Known rows, with every step that occurs:
U C F X W: [ -3 -10   2 -20   7   2   5 -26 -18   2   2  24 -11 -12   9  10 -10 -14
 -16   2 -11  13  -1   8   0   6  -9 -16   6 -17  -2 -13  15 -11]
U C: [ -1  -8   2  -1   9   3   4   2  -1   2   4   9   1  -6   3  11  -5  -8
  -4  -8  -2  10 -18   2 -10   4   0 -12  -5  -2  -4 -10  12   0]
X U: [ 13   2   7   0   0   2   8   0   2   3  -3   8  -4  -5   3   5   6   4
   4  -5  -1   4  -1   2 -10   4  -2   5   7  -4  -6  -3   6   5]
Q A: [  7   2  11   2   1  -4  -1   8  -3  -5   4  -7   1  -4   2   3 -18  -4
   2  -2  -5   9  -8  -2 -13   5  -1   6  -4   2   1  -9   1   4]
X W J F C U: [-21   4 -16 -10 -20 -10 -10  -1  -9  -1   5  -5  10  17  -1  -2  14 -10
  -3   3   1  -7  20   2   8 -13  -6  -4   4  -8   0  15  -1   0]
C U: [ -6  -3   2   4   4  -5   0  14   3   6  -2  -3   4   5   4  -1 -11  -6
   1  -3   0  -2 -11   3  -2   0  -4  -5  -2   7  -7  -4   2   2]
J A Q F X U: [ 20  -1   5   2   7   7   6  -1   6  11  -5  10  -9  -2   2 -10  18  12
  -1   5 -16   5  15 -15   0  -1  -4   5   7   5   5  14   0  -1]
Q F: [ 4  3  2  7  7  5 -2 19  6  5 -9 -6 -3  5 -1 -1 -6  2 -3  3  5  0  4  0
 -3  3  6  1 -7  3 -2 -8 -6  2]
X W: [ -2   2   2 -10   5   2   0  -6  -3  -2  -8   1  -2  -1   2   7  -2  -6
   0   1   4   0   5   4   4   0  -2  -2   2  -7   0   0   6  -1]
Q F C U: [ -4   0  -6   4   0  -3  -4  28  -2   5  -4  -9  -4  11  -2 -13  -9   2
  -2   6   8 -15   6  10   4  -8  -6  -2  -5   7  -5  -1 -12   3]
F C U J: [ -8  -3  -6   3 -12  -7  -5  12  -5  -2   4  -3   1  13  -3 -10  -3   0
   6  -2   8 -15   4  13   7 -13   0  -2   2  10  -4 -14  -4   2]
F X W J: [-12  -1   1  -4 -12   0  -1 -18  -4   1  -6  11   5   5   5  -1  10 -17
  -8   1  -2   7  21  -5   3  -2  -4  -7  -1 -11   8  -3  -2  -5]
W X U C F: [ 20  -2  18  -5   7   1  13  -1  -9   0   3   7 -19 -23   0  16  -4   8
  -1 -16  -1  11 -26   9 -12  10  -4  -3  12 -11 -11  -6  26   6]
C F X: [  0  -3   2   0  -1  -1   2 -19 -13   2   2  22  -4  -8   6  -2 -17  -6
 -11   5   2  11  -1   4  -2   9   5  -3   1  -7  -5 -20  -5 -13]
F C U: [ -8  -3  -7   1  -4  -7  -2  10  -7   0   4   0   2   4   0  -9 -11  -3
   2   1   8 -13  -6  12   2  -7  -7  -3  -2   5  -8  -4  -6   1]
C U J F X W: [-15  -3 -13 -12 -11  -6  -7  -8  -5  11   5  -4   3  22   3   4   7  -9
  -4   9 -17   0  29   5  11 -10   0 -13  15  -1   2   0  -2  -5]
A Q: [ 0  1 10 -2 -1  4 -3 -3 -1 -1 -4 -4  2  0  1  3  2  5  9 -3  6  5 -3 -3
  2 -4  8  0  0  6 -7  4  7  2]
C F X U J W: [ 11  -4  10  -4  -9   0  12 -18 -11   0   3  22 -13 -15   2  -3   3   8
   3  -1   0   3  13   1 -12   4  -3   7  15   0  -3 -15  -5  -2]
F X W: [ -6  -3  -3 -10   0   3   2 -19  -7   4  -6   9  -3  -1   5   3  -2 -11
  -7   9  -4   3  15   4   4   1  -5  -9   4  -8   1  -4  -4  -6]
C F X U J: [ 14  -2   9  -2 -13  -1   6 -17  -9   2   4  23 -12  -4   5  -2   2   5
  -4   1  -5  10  14   7  -3   3   5   2  15  -6  -4 -24   4  -6]
W X A Q F: [  0   7   7   1   6   8  -4  14   9   7 -19 -34 -11   5  -8   4   4  17
   7   5  13  -7   7   4  15  -9  10   0  -2   4  -4  14   4   9]
U J: [ -1   1   4   6  -5   0  -2   4   3  -1   0   1   2   8  -1   2   0   1
   5  -5   6   1   4   4   1  -3  13   1   1   6   0 -19   1   0]
Q A J F C U: [ -3   0 -14  -3  -6 -12  -7  10  -7  -8  20 -18  14   5   0  -5 -19  -2
   0   6 -14  -7 -14   5  -5   2 -13   5  -1   1  -1  19 -11   1]
W X A: [ -4   4   0   5   5   2   2   4   4   2 -10 -18  -5  -3  -5   9  -6   3
   3   1  14  -5  -8  11   7   0   6  -1  -2  -5  -4  -1   0   5]
X W J A: [ -4   4   1   4   1  -4   0  -6   6  -5  -3  13   3  -4   2  -1  14 -12
  -3  -8  -3   4   3 -16   2  -1  -1   6  -3  -7  14   8  11  -3]
Q A J F X: [  2  -1  -9   0  -3  -4  -4 -10  -4  -3  17  -6  16   1   4   1 -16  -6
  -8  11 -24  12  -3  -5 -10  13  -4  -1   0  -4   4  12 -18  -6]
X W J: [-10   4   5  -4  -8  -1  -2  -6   1  -5  -8   3   4   4   3   3  10 -13
  -1  -7   4   4  11  -6   2  -3  -1   0  -3 -10   5   0   9   2]
A Q F: [  4   3   9   1   3   7  -6  12   5   4 -11 -12  -2   6  -2  -1   3  11
   5   1   7   2   8  -5   3  -5   9   1  -3   9  -3   6   2   5]
J A: [  7   1  -2  12  12  -1   3   1   6  -1   3  13   3  -8   1  -2  -2  -4
  -1  -4  -1   4 -15  -8  -3   6   6   7  -4   4   4  -3   1  -6]
A J F: [ -2   2 -14   2   2   0  -4  -5   4  -3   9  -3  16   2   1   7  -5  -1
  -2   3  -5   4 -14  -1  -4  11   6   2   0  -5  -3  13  -9  -5]
C U J F: [ -9   0  -9   2  -9  -8  -8  13   3   6   9 -10   8  21   0   4   1   0
   4  -1  -7   0   7   3   3  -6  10  -4   7   8  -4  -5   0   1]
W X U J A Q: [ 24   6  17   7  -2   1   6   1   8  -2   2  -6 -12  -7  -7   2  23  22
  18 -17  -3  -2  -4  -7   3  -7   8  12  15  10   2  13  20  11]
C F X W J: [ -9   0   6  -7 -12  -3  -1 -27 -13  -3  -5  21  -3  -3   7  -2   0 -16
 -13   1   0  11  16  -2   4   3  -1  -3   2 -17   4 -10   6 -10]
W J U C F: [ -5   2  14  -7  -1  -3  -2 -15  -3  -9   6  11  -1  -4   2  12  -6 -14
  -5 -11   7  18 -11  -4  -8  11  -1  -7 -11 -10   0 -23  15   0]

Rows:
[ 10   3   5   7  13   6  -3  13  10   3  -7  -3  -3  -1  -1  -6   7  11
   3   0  -2   2   0 -14   4  -3   8   9  -5  11   6  11   4   0] => J A Q F
[-10  -1 -23  -1  -4  -6  -5   5  -4  -3  14  -7  16   8  -1  -5  -8  -1
  -1   6  -3 -12 -14   8   3   0  -6  -1   1   0  -6  19 -14  -4] => A J F C U
[-20  -5 -21  -2 -12  -6  -8  -2   1  15   3  -8   7  25   2   1   4  -5
  -6  17 -11  -1  24   9  15 -10   8 -11   6   1  -1  -6 -10  -7] => C U J F X A
[  5  -1   8   3   9  -1   6   6   1 -13   4 -10   9 -20   1  -1 -20   0
   7  -3  -5  -2 -24 -10 -21  13 -15  12  -8   6   3  15 -11   6] => Q A J W
[21  2  3  8  1 -1  7  2  9  0  5 15 -5 -2  0 -2 15  8  6 -9 -8  3  2 -5
 -4  0  6 11  9  4  7 -8 10  2] => X U J A
[ -5  -1   0  -3  -3   0  -7  22  -3   4  -6 -15  -4  12  -2 -13   0  10
   6   4   7 -14   8   5  10 -15  -4  -2  -2  14  -7  12  -2   6] => A Q F C U
[-18   3 -15   5 -21 -12 -10   7  -6   1  11  -2  15  18  -3  -6   8  -9
  -2   0   4  -3   7  -1   1  -9   2  -1  -1   0  -4   6  -8  -1] => W J F C U
[ -1   3   2  18  -1  -4   0   2   9  -3   2  16   9  -3   1  -5   9 -11
  -2 -10   0   7  -8 -18  -5   3   7   9  -9   0  10  -1   5  -3] => W J A
[  1   2   7  10  11   4   9   4   5  -9  -2 -15   4 -23  -6   2 -12   6
  11 -10  12 -13 -33  -4 -12  12  -7   6  -3   6  -4  19 -12   8] => A J W X
[  0   0   4  14  -3   3  -5   1   9   7  -5   8   5   7   1 -15  19  -2
  -5   1  -8  10  15 -25   5  -4   6   2  -7   7  13  10  -3  -4] => W J A Q F X
[ -2   6  -2  -2  -2   6  -6  11  -2   0 -15 -31 -13   5 -13  -3   5  20
   6  10  22 -17  11  13  19 -15   7   1  -2   2  -5  15  -5   8] => W X A Q F C
[ -4   4 -22  -1  -6  -2  -5  -8  -5  -9  14   1  15   3  -3   0  -4   2
  -2   8   2  -6  -9   6   1   4   4   3   0  -6  -3  14 -18  -8] => A J F C
[ -8   0   1  -6   1   5  -4  -7   3   2 -12  -9   2   4  -1   4   4   5
   6   7   8   1   3   2  13  -8   9   0  -2   0  -5   7   8   1] => X A Q
[ -5   1  -1  -7  19   6   3  -8  11  -6  -1 -26   1  -7  -5  18 -12  -3
   1  -2   6  -4 -30  10   4  13  -9 -13 -11  -8   0   5   5   8] => W X A J U C
[ -3  -4   0   4  10   4   7   0   5  -9  -2  -1  11 -18   1   0 -11   0
   7  -3   5  -8 -24  -7 -12  11  -8   7  -7   5  -2  13 -14   1] => A J W
[ -3   2  -3   7   1   0  -2  -2   6   5  -9  13   0   4   2 -11  16 -12
 -14   4 -10   4  23 -17   5   0  -4   0  -6  -7  19   6  -5  -7] => Q F X W J A
[ -4   0  -5   5  -8  -4  -7  28   0   3  -2 -12  -6  18  -4 -13  -2   6
   2   3   7 -18  15  12  10 -14   1  -1  -2  12  -1 -13  -8   4] => Q F C U J
[ 16  -6  11  -9   6   2  11  -7  -9   1   4  24 -12 -17   7  13  -3   2
  -5 -10  -7  16 -15   6 -14   9  -5  -1   9 -12  -9 -12  25   0] => X U C F
[  6  -1  10 -11  13   0   1  -3   4 -13  13 -14   6  -8   3  13 -24  -9
   0  -5 -14   9 -30  -3 -16  18 -18  -7 -13  -1   6  -2   5   9] => Q A J U C
[  3   0  -9  12   1  -6  -5  29   6   2   4  -2  -5  13  -5 -19   2   7
   0   1  -1 -19   7   2   9 -12   1   4  -3  14   8  -6  -6   0] => Q F C U J A
[ -3  -1   5   5  -3   2   3   4   3  -4  -1   1   0  -5  -4   1   1   4
  12  -6  10  -5   2  -3  -8  -2   7   6   0  12   0 -11  -7   4] => U J W
[  8   4  -3   6  -3   3  -7  11   2  -4   1  -2  -7   8  -8 -15  15  17
   6   1   5 -10  15  -4  13 -17  14  10  -1  14   8   2  -1  -1] => U J A Q F C
[ -9   9   9   3  -8  -2  -6  -8   8  -7  -2  -4   7   8  -1   5   3 -13
   4  -6  13   6   3  -8  -5   7   2  -1 -12  -2   4 -15  -5   5] => W J U
[ 14  -6  11  -1  16   7  20   6   4  -4   3  -6  -4 -30  -2  13   2  10
   9 -17  -4  -6 -37  -2 -23  12 -20   0   5   0  -5  24   7  15] => A J W X U C
[ -5  -4  -3 -15  17   3   2 -20   1 -10   2   0   0 -10   3  14 -20  -6
  -8   4   2   5 -27   9   6  16  -8  -9 -11 -15  -1  -8  10  -4] => X A J U C F
[ 21  -1   0  11   3   3   6   7  10  11   0  14 -10   5   0 -11  17   8
  -5   3 -18   2  22  -7  -1  -1   3   6   8   4  12  -9  -6  -2] => Q F X U J A
[ -8  -5  -5  -2   1   0   1 -21 -10   4  -5  15  -4  -4   4  -1 -14  -5
 -14  15   4   7   5  10   9   5   6  -3  -1 -12  -5 -18  -5 -15] => C F X A
[ -7  -2 -11   1   8   3   1  -3   8  -4  -7  -6  12  -2   1   1  -9  -1
  -3   6   3  -5 -15   5   8   6   1   2  -8  -7   0   7  -3  -4] => X A J
[  2   0  -3   4   7  -1  -5  22   2   3  -1  -6  -4   6  -3 -18   4   9
   4   3   0 -13   1  -5  11 -12  -6   4  -2  16   1  18   0   1] => J A Q F C U
[ -6   2  -9  -7  -3   7  -8   6  -1   2 -13 -16  -6  11  -6  -8   7  14
   2  16  15 -12  19   9  19 -16   6   3  -6   1  -3  10  -6   1] => X A Q F C
[-15   8 -17 -10 -21  -5 -10 -13 -11  -6   5   1   7  11  -4   3  18  -9
  -3   5   6  -1  24   1   6 -10   4   2   3 -14   3  10  -4  -4] => X W J F C
[ 21   1  11   1  -2   2   4  -4   8  -1   2   8  -5  -2  -1  -2  25  15
  14 -10  -8   4   5 -11   3  -8   8  11  13   9   5   6  18   4] => X U J A Q
[  0  -2  -2   7   3   5  -1   7   1  10  -7   3  -2   7   2  -5  -5  -3
 -10  10  -2   3  15   0  -2   4   3  -7  -4   2   2 -11 -18  -5] => Q F X
[ 10   0   9   0  -5   2  10   3   3  -1  -1   4  -6  -8  -3   2  13  10
  15  -7   4  -5   7  -3 -14  -2  -1  10  10   8  -2  -4  -1   9] => X U J W
[-10  -6  -3 -17  10   2   1 -30  -8   3   3  10  -8  -5   5  13 -16 -13
 -14  13   0  13  -2  10   5  11  -5 -17  -6 -14  -2 -25   3  -9] => J U C F X A
[ 10 -11   2  -7   3   5  12 -10  -5  12   5  21  -5  -6   8   7   7  -5
  -7  -3 -16  13  -2   3 -15   5 -11 -12   7  -7  -3  -8   8   0] => F X U C
[  0   3  11   9   6   2   8   7   0  -3  -5 -12  -5 -19  -7   6  -7   6
  12  -9  16  -8 -17  -2 -14   5  -1   5  -1   9  -6   5  -9   9] => J W X
